Each row comes from the steps of one walk. Every step used is in the known rows, and no mark comes twice. Write the walk behind each row, first mark first.
Known rows:
rarise -> nomadag: [ 0.725, -2.325, -5.758, -2.680, -0.122,  3.004, -1.052, -2.572, -3.110,
 -1.450,  0.399,  1.566, -5.331, -0.048,  2.735, -1.030,  3.553,  3.544,
 -8.245, -4.823, -1.936,  1.086]
fufad -> mazipid: [-0.227, -2.430, -6.153, -0.055,  2.915,  2.782,  2.100, -2.141, -2.097,
 -1.794,  2.246,  2.266,  3.847, -5.318, -0.945,  0.734,  1.113,  4.006,
 -4.090, -0.715, -2.523,  1.738]
revabe -> bizum -> savin -> lozib -> mazipid -> fufad -> rarise: [ 1.776,  2.493,  6.015,  3.196, -0.136, -0.312, -1.201,  1.147,  5.581,
  0.770, -0.864, -1.583, -0.463, -0.541, -1.317, -0.778, -3.530,  1.667,
  5.239,  3.412, -1.420,  0.678]
bizum -> mazipid -> fufad -> rarise -> nomadag -> savin: [-0.236, -0.250,  1.511, -2.387, -2.358, -0.796, -0.851, -1.617, -1.228,
  1.774,  0.174, -2.198,  2.681, -0.084,  0.406,  0.586,  1.163, -1.420,
 -1.605, -0.943, -1.751, -0.085]
rarise -> nomadag -> savin -> bizum: [ 1.391,  0.032, -1.901, -1.936, -2.200,  5.455, -2.329,  1.365, -4.209,
  0.670, -1.457,  5.257, -5.552,  1.947,  3.685, -0.841,  1.963,  2.564,
 -6.715, -5.622,  0.602,  2.056]
fufad -> savin -> bizum -> mazipid: [-0.117,  0.465, -0.656,  0.448,  0.554,  2.383,  5.053, -0.131,  0.467,
  1.821, -2.559,  0.164,  0.696,  0.866, -2.019,  0.477, -0.363,  0.919,
 -2.303, -1.623,  2.736, -1.643]
bizum -> savin -> lozib -> mazipid -> fufad -> rarise: [ 1.763,  1.319,  3.091,  1.195,  0.601,  0.800, -4.665, -1.986,  1.237,
  1.755,  0.817, -1.396, -0.685, -0.317, -1.669, -0.791, -2.925, -0.568,
  5.661,  2.044, -2.964, -0.783]
revabe -> bizum -> savin -> lozib: [ 2.124,  2.318,  1.555,  1.843, -1.683,  1.618, -2.008,  1.655,  3.635,
  1.490,  0.676,  1.708, -3.164, -0.492,  1.631, -0.959, -1.267,  2.877,
  1.210,  0.806, -1.819,  1.598]
revabe -> bizum -> mazipid -> fufad: [-0.076,  0.609,  0.557,  0.359, -2.369, -1.118,  3.056,  0.655,  2.760,
 -0.542, -1.621, -0.806,  1.786, -1.229,  0.209, -0.870,  0.012,  0.233,
 -0.584,  2.855, -0.794, -0.802]
mazipid -> fufad -> rarise -> nomadag: [-1.048, -1.858, -2.313, -1.234,  1.482, -0.276,  1.347, -4.519, -0.152,
 -0.311, -1.560, -6.098, -1.456, -0.759, -1.851,  1.006,  1.758,  1.743,
 -3.625, -2.321,  0.460,  2.652]
mazipid -> fufad -> savin: [-2.778,  1.058, -4.448,  0.927,  1.541,  1.218,  2.445, -2.759,  0.757,
 -1.332, -1.297, -4.200,  1.796,  1.317, -1.911,  1.629,  1.945, -1.680,
 -0.623,  0.300,  3.159,  0.263]
nomadag -> savin -> bizum -> mazipid -> fufad -> rarise: [ 0.340,  1.130,  1.903,  0.329, -2.880,  2.602, -0.750,  1.816, -1.405,
  3.329, -2.169,  1.141,  1.543,  1.272, -0.809,  0.933, -1.595, -0.553,
 -0.013, -0.681,  1.731,  0.522]
savin -> lozib -> mazipid -> fufad -> rarise -> nomadag -> revabe: [ 0.983, -0.524,  2.348,  0.960,  3.066, -4.218, -1.359,  0.254, -1.573,
 -0.749, -1.287,  0.779,  0.962, -1.144, -0.958,  1.704, -1.451, -0.106,
  4.448,  2.179, -1.521, -0.340]
nomadag -> revabe -> bizum -> mazipid -> fufad -> savin -> lozib: [-2.111,  1.653,  2.130,  0.779, -0.020, -5.840,  2.550,  4.259,  2.295,
  0.698,  2.307,  0.867,  4.617, -0.073,  0.809,  2.259,  0.576, -2.650,
  4.242,  2.348,  2.917, -0.189]
lozib -> mazipid -> fufad: [-0.164, -1.616, -2.887,  1.913,  1.685,  1.336, -0.289, -2.076, -1.621,
 -3.961, -1.799, -0.691,  1.578,  0.392, -2.328, -1.528, -1.927, -1.632,
  2.848,  3.499, -0.869, -3.130]
mazipid -> fufad -> rarise -> nomadag -> savin: [-1.450, -0.569, -1.184, -0.819,  0.093,  0.820, -0.915, -2.558, -0.379,
  0.372, -0.592, -4.406, -0.381,  0.226, -0.686,  1.859,  1.636,  0.786,
 -2.816, -2.471,  1.148,  3.091]
rarise -> nomadag -> revabe: [-1.371, -2.859, -5.563, -3.427,  0.764, -0.359, -0.971,  0.000, -3.884,
 -0.875,  4.007,  2.478, -3.517,  0.353,  3.132, -0.250,  4.124,  0.520,
 -6.081, -5.198,  0.843,  0.969]
rarise -> nomadag -> revabe -> bizum: [-0.943, -1.613, -2.594, -2.458,  0.264, -0.835,  0.515,  2.403, -1.095,
 -1.467,  3.120,  2.729, -3.580,  0.589,  3.412,  0.161,  3.259,  1.769,
 -5.161, -3.867,  1.180,  2.375]
rarise -> nomadag -> revabe -> bizum -> mazipid: [-0.036, -1.543, -0.590, -2.946, -0.892, -2.163,  0.748,  2.065, -1.022,
 -0.692,  3.384,  3.309, -1.964,  0.018,  3.901, -0.952,  3.172,  0.628,
 -5.028, -3.090,  0.321,  0.917]
nomadag -> savin: [-1.153, -0.078, -5.114,  0.996, -2.361,  5.598, -4.362,  2.492, -2.562,
  0.005,  2.270,  3.916,  0.406,  1.872,  1.767,  1.518,  0.378,  0.297,
 -1.258, -2.284,  0.023,  1.082]

Which walk is each row?
[ 2.080,  1.835,  1.206,  1.472, -0.317,  1.587, -6.128, -1.648, -0.234,
  0.807,  0.738,  1.273, -2.026, -0.106,  0.180, -2.137, -1.880, -1.821,
  5.480,  2.420, -3.283, -1.917]  bizum -> savin -> lozib -> mazipid -> fufad
[ 2.534,  2.305,  3.711,  3.006, -1.115,  1.872, -2.266,  3.025,  3.838,
  0.086,  0.301,  2.490, -1.911, -0.349,  0.689, -2.012, -3.249,  1.997,
  3.784,  2.490, -2.593, -0.492]  revabe -> bizum -> savin -> lozib -> mazipid
[-1.809, -0.065,  1.478, -1.402,  0.614, -1.849,  0.414, -1.728,  2.861,
  1.115,  1.841, -5.630, -1.217,  0.536, -0.448,  0.138,  1.414, -0.071,
 -1.036, -1.528,  1.901,  3.072]  mazipid -> fufad -> rarise -> nomadag -> revabe -> bizum -> savin
[-0.540, -0.248,  0.337, -0.702,  0.002,  1.575,  0.802, -2.009, -0.558,
  1.270, -3.154, -3.565, -1.723,  0.579, -1.385,  1.220,  0.686,  1.550,
 -3.043, -2.216,  2.227,  2.989]  mazipid -> fufad -> rarise -> nomadag -> savin -> bizum
[-2.435, -0.524, -0.743, -0.349, -0.656, -4.179,  1.962,  3.098,  1.250,
 -0.318,  3.165,  0.982,  3.499, -0.292,  0.815,  0.506,  0.952, -2.963,
  1.715,  1.843,  2.222, -0.273]  nomadag -> revabe -> bizum -> mazipid -> fufad
[ 2.016,  2.963,  4.001,  3.135, -0.928,  0.458, -2.147,  1.870,  4.006,
 -0.040, -0.827,  0.837, -1.376, -0.039,  0.331, -1.721, -2.851,  0.485,
  4.788,  3.812, -1.631, -0.244]  revabe -> bizum -> savin -> lozib -> mazipid -> fufad
[-1.327,  0.428, -1.342, -0.820, -0.909, -0.911,  2.327, -2.453, -0.244,
  0.586, -0.637, -2.487,  3.807,  0.513, -0.934,  0.463,  1.604, -3.013,
 -0.201,  1.016,  0.156, -2.650]  bizum -> mazipid -> fufad -> savin
[-1.268, -1.850,  0.503, -3.434, -0.708, -3.969,  1.138, -2.487, -1.028,
  1.425,  1.808, -3.173,  2.499, -0.911, -0.346,  0.408,  1.797, -2.115,
 -1.682, -0.622, -0.677, -0.312]  bizum -> mazipid -> fufad -> rarise -> nomadag -> revabe
[ 2.895,  1.237,  0.677,  1.248,  0.002,  2.655, -6.223, -0.445, -0.488,
  1.200,  1.944,  2.721, -2.355, -0.201,  0.305, -2.048, -2.365, -0.208,
  4.165,  1.207, -4.008, -1.913]  bizum -> savin -> lozib -> mazipid
[ 1.996, -0.733,  1.063, -2.065, -0.590,  0.115,  3.627, -2.955, -1.214,
  2.331, -5.059, -1.541, -2.507, -1.001, -1.155, -1.550, -0.238,  1.695,
 -4.205, -1.241,  0.316, -0.192]  savin -> bizum -> mazipid -> fufad -> rarise -> nomadag
[-0.666, -0.711,  0.106, -3.082, -0.761, -3.332,  1.225,  1.294, -1.077,
 -0.845,  2.051,  1.436, -1.428,  0.085,  3.902, -0.511,  3.350, -1.005,
 -3.576, -1.962,  1.052,  0.829]  rarise -> nomadag -> revabe -> bizum -> mazipid -> fufad
[-0.369, -0.825,  2.205,  1.215,  0.763,  1.513, -1.383, -0.563, -1.108,
 -2.379, -1.048, -1.404,  1.670,  1.148, -1.876,  0.171, -2.287, -0.998,
  1.763,  1.064, -0.794, -1.099]  lozib -> mazipid -> fufad -> rarise -> nomadag -> savin
[ 0.832, -0.465,  0.042,  0.787, -2.480,  0.530,  2.863,  2.026,  2.308,
  0.058, -0.812,  1.302,  1.142, -1.576,  0.593, -0.961, -0.458,  2.223,
 -1.678,  1.134, -1.889, -0.885]  revabe -> bizum -> mazipid
[-0.071, -0.934, -3.188, -1.666, -1.631, -0.569,  0.140, -3.513, -2.012,
  0.345, -0.339, -1.404,  2.321, -1.180,  0.084, -0.936,  1.182, -2.597,
 -0.826,  1.413, -2.296, -2.387]  bizum -> mazipid -> fufad
[-2.435, -0.988,  1.019, -0.443,  0.262, -5.038,  3.079,  2.462,  2.813,
  0.831,  3.286, -1.727,  4.265, -0.860, -0.912,  1.534, -0.337, -1.488,
  1.996,  1.131,  2.134,  0.566]  nomadag -> revabe -> bizum -> mazipid -> fufad -> rarise
[ 2.479, -0.076,  2.057,  1.345,  2.533, -1.838, -1.024, -1.336, -1.502,
 -1.260, -3.135,  0.025, -0.276, -1.665, -1.192,  0.967, -1.967,  1.566,
  3.004,  2.129, -3.092, -0.863]  savin -> lozib -> mazipid -> fufad -> rarise -> nomadag
[-0.266,  0.490,  0.473,  2.818,  2.503,  1.884,  3.135, -0.697, -0.249,
 -3.001, -4.220, -0.633,  1.883,  1.791, -3.531, -0.816, -2.527, -1.747,
  3.156,  3.222,  2.746, -3.228]  lozib -> mazipid -> fufad -> savin -> bizum
[ 0.565, -0.263,  3.291,  1.289,  0.825,  1.998, -0.115, -0.067, -1.337,
 -1.527, -3.553, -0.580,  0.078,  1.279, -2.469, -0.352, -3.121, -0.046,
  1.348,  1.105,  0.864, -0.945]  lozib -> mazipid -> fufad -> rarise -> nomadag -> savin -> bizum
[ 1.314, -1.078, -0.107, -0.672, -0.164,  0.414,  3.879, -2.628, -0.301,
  2.565, -4.887, -2.075, -0.286, -1.444, -2.816, -0.746, -1.592,  0.845,
 -1.969,  0.133,  0.788, -0.792]  savin -> bizum -> mazipid -> fufad -> rarise
[-0.476,  0.919,  1.560,  1.701,  0.461, -2.022, -2.102,  4.868,  2.300,
 -0.012,  4.791,  3.438,  0.623,  0.539,  0.946, -0.413, -1.861, -1.678,
  5.701,  1.836,  0.924, -0.746]  nomadag -> revabe -> bizum -> savin -> lozib -> mazipid
[ 0.300,  1.201,  0.176,  2.998,  2.937,  0.632,  1.174,  1.077,  0.540,
 -0.996, -1.131,  1.529,  2.018,  0.708, -2.176,  2.045, -1.394,  1.020,
  3.610,  1.096, -0.220, -1.910]  fufad -> savin -> lozib -> mazipid
[-1.349, -0.101, -0.930,  2.789,  2.359,  1.546,  1.443, -0.978, -0.238,
 -3.702, -1.586, -1.769,  3.135,  1.456, -3.160, -0.367, -1.495, -2.355,
  3.871,  3.177,  1.227, -3.235]  lozib -> mazipid -> fufad -> savin
[ 0.448,  0.488,  0.564, -2.226, -0.284, -1.477, -2.516,  2.577, -0.271,
  0.150,  3.792,  3.674, -4.411,  0.331,  4.697, -0.318,  2.580,  1.068,
 -2.058, -3.410,  0.017,  2.456]  rarise -> nomadag -> revabe -> bizum -> savin -> lozib
[ 1.592,  0.798,  0.623, -3.036, -3.272,  3.030, -2.158,  0.404, -4.485,
  0.940, -2.517,  4.281, -3.376,  1.652,  3.761, -0.828,  2.229, -0.137,
 -5.011, -3.387,  0.381,  0.887]  rarise -> nomadag -> savin -> bizum -> mazipid -> fufad
[-1.552,  2.090, -2.096,  1.745,  1.564, -0.893,  1.232, -2.253,  0.326,
 -0.368, -2.426, -2.964,  1.582,  0.116, -1.047,  2.690,  1.263, -1.095,
  2.150,  1.402,  1.612,  0.372]  mazipid -> fufad -> savin -> lozib
[-1.035,  1.685,  2.314,  1.753,  0.597, -3.127, -2.182,  3.779,  2.104,
 -0.212,  3.870,  1.832,  1.260,  0.481,  0.922, -0.244, -1.581, -3.043,
  6.606,  3.182,  1.756, -0.479]  nomadag -> revabe -> bizum -> savin -> lozib -> mazipid -> fufad
[-1.181, -2.546,  1.814, -2.361,  1.121, -2.597,  2.827,  0.730,  1.978,
  1.637,  3.227, -2.327, -0.069, -0.740, -0.626,  1.133,  0.766,  3.239,
 -4.003, -3.805,  0.130,  2.147]  fufad -> rarise -> nomadag -> revabe -> bizum -> mazipid
